Each row comes from the steps of one walk. Every step used is in the known rows, and no mark comes twice. Write the walk behind each row, first mark first.
In the rows, 128 means zero.
Known rows
A, P, J, X: [148 138 126 111 148 142 123 121 103 154 141 138 142 150 143 131 177 125
 126 136 127 125 110 117 170 128 100 127 252 177]
A, P, R: [125 142 135  81 151 137  71 137 140  96 140 120 138 140 126 134 159 125
 119 152 142 136 134 110 142 133 106 121 182 159]
J, S: [127 139 136 178  83 130 120  99 149 129 121 137 125 100  97  21 110 135
 139 134 121 139 121 111 144 112  96 130 124 115]
U, X: [149 113 125  90 160 122 121 122 133 134 127 134 128 115 114 125 161 141
 130 102 154 139 129 118 137 150 135 140 132 160]
R, U, P: [155 121 120  79 128 123 115 122 146 128 140 107 131 144 131 144  85 134
 123 115 126 109 111 132  73 122 103 139 171 104]
P, R: [137 166 135  85 147 138 128 131 147  93 137 137 134  99 122 105 135 124
 118 138 152 140 137 124 155 137 118 126 120 131]
D, X, U, S: [133 126 144 128 140 124 143 142  94 137 109 132 140 114 137 125  93 130
 123 103 118 150 144 100 121 130  88 131  56  98]
X, U, S: [132 124 145 115 114 131 126 136 107 111 113 117 132 123 124  99  74 130
 105 103 123 149 135 119 111 130 113 132  44  89]
S, U, P: [143 114 120 133 151 126 180 138 154 112 136 110 124 132 139 140 122 127
 131 119 136 113 132 129  97 110 134 123 137  84]
A, P, R, U, X: [114 102 126  36 157 115   9 150 132 153 138 119 140 154 141 171 152 155
 116 135 146 145 122 156  99 158 130 128 226 176]
J, S, U: [102 124 134 193  90 124 153 120 158 135 120 127 125 102 118  35 114 144
 142 139 118 144 129 136 133 102 125 111 131  74]
U, X, D: [162 110 115 119 149 125 188 115 140 126 122 122 125 116 105 148 224 141
 120  99 146 119 144 107 140 167 156 138  94 165]
R, P, J, D, X: [142 153 121 125  93 131 157 108  93 164 130 153 138 148 115 228  94 114
 147 147 116 105 116 124 163 120 109 126 172 171]
Z, P, J: [113 164 130  90 128 146 126 105 150 103 137 132 127 137 118 127 131 101
 128 140 130 115 116 144 179 112 132 132 144 146]
P, A: [154 133 128 152 151 141 134 142 153  78 136 150 130 104 117  88 130 118
 120 126 112 140 129  99 155 142 110 122 162 137]
Z, P, S: [ 96 148 120 105 143 142 128 111 154  84 126 129 108 133 123 114 116 110
 126 119 111 117 108 128 151 119 143 135 120 126]
Z, P, R, S, U, X, D: [101  95 127 154 173 122 139 122 146 134 119 113 126 122 128 140 213 141
 126 116 145 129 159 188 119 149 212 118 150 127]
J, P, R, S, U, X, D: [124 100 137 152 125 117  95 145 125 158 113 103 123 106 137 147 240 157
 140 137 162 134 169 170 101 147 203 124 115 132]
Z, P: [120 143 121 104 159 134 140 105 176  83 129 113 124 136 102 113 148 120
 132 124 130 111 129 117 149 115 131 126 154 139]
A, P, J, D, X, U, S: [113 125 140 124  71 130 105 138  47 162 115 138 142 167 137 209  92 120
 127 148 101 130 136 123 145 129  99 123  83 156]
A, P, J: [130 139 136  91 106 146  73 121 115 126 144 129 137 154 134 151 140 112
 123 149 126 130 113 119 161 119  98 130 179 161]
Z, P, J, U, S: [ 99 150 140  83  91 131  96 116 118 118 120 138 121 150 127 112  73 125
 128 142 114 138  97 171 123 101 143 124 147 114]
X, U: [127 131 131 148 137 127 152 135 136 103 127 114 132 117 121 103 129 127
 106 115 122 138 139  88 136 134 108 124  34 114]
X, U, P: [145 122 123 162 152 124 144 137 131 108 132 105 127 137 129 121 107 114
 108 112 122 117 133  87 100 126 108 135  44 114]
S, U, X: [124  94 123 103 170 117 152 143 144 141 127 128 127 117 134 141 165 151
 133 106 153 141 136 143 126 140 160 121 135 120]
S, U: [126 125 128 116 140 129 185 135 155 102 132 119 130 114 131 121 143 140
 130 122 135 134 137 128 135 117 133 112 133  85]
U, P: [167 134 122 115 143 132 142 116 144 107 137 117 125 131 120 127 119 116
 130 114 137 109 126 104 109 121 109 142 138 122]
S, U, P, J: [132 136 128 123 127 136 155 138 127 133 145 128 129 134 156 156 104 108
 128 139 136 117 117 158 130 108 135 128 129  92]

Which walk is each row?
[115 144 135 241  95 122 117 129  98 183 126 150 134 118 145  79  80 101
 134 150 105 134 121 109 141 109  81 139  49 124]
D, X, U, P, J, S
[137 142 119 162  76 131 166 129  93 134 134 131 125 146 124 174  82 101
 111 141 120 102 126 120 135 132 127 135   8 143]
X, U, P, J, D
[150 148 119 116 115 123 213 109 120 126 122 148 134 117 103 173 151 134
 153 128 127 113 149  93 157 131 102 122 111 153]
J, D, X
[134 129 132 136 100 119 185 131  80 139 103 138 135 127 113 163  84 135
 130 115 109 131 154 106 124 137 109 124  32 120]
J, D, X, U, S
[112 132 132  50 133 128  38 145 146 117 145 110 142 154 138 151 124 142
 114 151 127 136 120 140 105 133 102 118 220 140]
A, P, R, U
[118 113 124 205 101 120 144 121 156 144 125 119 120 121 125  52  95 133
 143 139 120 122 126 136  98  96 127 122 137  74]
J, S, U, P
[143 128 111 178 128 112 201 131 105 140 122 126 130 140 119 185 117 119
 133 124 113 100 153  75 112 135 106 127  31 145]
J, D, X, U, P
[119 154 131 108  97 136  92 134 133 101 120 120 107 118 132 115 137 125
 140 140 129 123 119 110 136 120 138 141  86 129]
J, P, S
[ 83  99 104 145 170 126 194 131 154 114 114 117 102 137 135 169 207 132
 121 106 121 108 127 157 134 151 225 122  97 129]
Z, P, S, U, X, D
[135 131 140  84  94 121 126 127 116 115 114 133 123 126 121  96  75 153
 124 117 119 153 114 132  89 115 114 123 124  93]
J, U, S
[ 71 101 113 111 180 123 131 138 150 124 120 131 105 137 144 146 139 131
 132 109 130 128 114 170 129 135 201 125 132 120]
Z, P, S, U, X
[155 113 136 175 138 133 168 120  88 189 137 140 138 126 174 115 108 125
 138 110 128 129 114 177 108 108 129 133 232  88]
R, S, U, P, J, X
[129 137 119 167 121 116 210 128 108 131 118 136 137 121 111 171 138 132
 131 126 112 119 158  77 150 139 103 116  26 144]
J, D, X, U
[146 126 122 173 172 116 163 141 116 134 128 120 136 130 142 150 125 113
 125 114 119 117 143  71 110 127  87 134  57 125]
D, X, U, P
[143 142 152 111 127 139  81 115 120 114 132 138 138  94 128  85 107 127
 124 123 143 157 139 145 131 129 108 134 147 109]
P, R, S
[131 145 125 107  92 134 126 114  89 152 133 149 141 156 123 221 158 117
 149 160 115 111 131 106 176 123  94 122 168 191]
A, P, J, D, X
[153 119 123 161 163 137  98 141 150  94 137 137 129 137 111 122  85 116
 118 124 101 128 113 103 127 135 115 121 224 147]
R, P, A
[111 105 145 116 136 114  24 152 119 165 119 117 127 106 148 120 169 155
 150 141 167 155 155 182  97 130 182 127 154 125]
J, P, R, S, U, X
[127 124 127  38 159 117  71 146 141 147 136 136 137 115 134 141 126 153
 116 122 158 149 123 169 113 162 142 133 163 148]
P, R, U, X
[136 151 136 179  66 138 101 100 122 156 134 146 124 119 123  54  72 104
 137 150 123 123 103 139 141 104 101 147 121 123]
U, P, J, S
[ 70 130 119 124 152 136 160 132 163  87 125 121 108 134 141 129 117 120
 129 125 109 120 115 153 135 110 173 116 126  85]
Z, P, S, U
[123 140 133 146  48 128  67 110 124 176 138 137 129 132 132  71  37 122
 132 150 111 124  89 168 105 105  95 144 162 101]
R, U, P, J, S
[110  82 108 158 149 123 177 139 126 147 118 116 110 145 139 201 159 138
 113  99 118 117 113 149 100 157 200 125 131 124]
R, P, S, U, X, D
[ 93  87 125 199  80 124 110 126 118 186 121 124 127 146 133 120 211 141
 130 151 118 131 127 156 147 136 168 117 152 152]
A, P, J, S, U, X, D
[129 110 122 105 141 104 128 131 131 143 122 138 123 123 121 114 155 160
 128 114 139 150 115 116 110 144 138 125 127 155]
J, U, X
[157 132 144 130 135 135  70 113 114 122 137 130 132 113 136  99  84 114
 126 120 142 135 134 145  95 124 111 145 159 111]
U, P, R, S
[148 142 128 149 130 135  75 154 155  90 128 127 122 114 114  95 166 125
 141 151 122 126 141  94 141 129 128 124 158 155]
J, P, A
[154 156 127 101 159 134 123 133 145  99 142 130 128 116 131 123 112 111
 121 135 153 119 134 124 119 130 118 138 120 129]
U, P, R
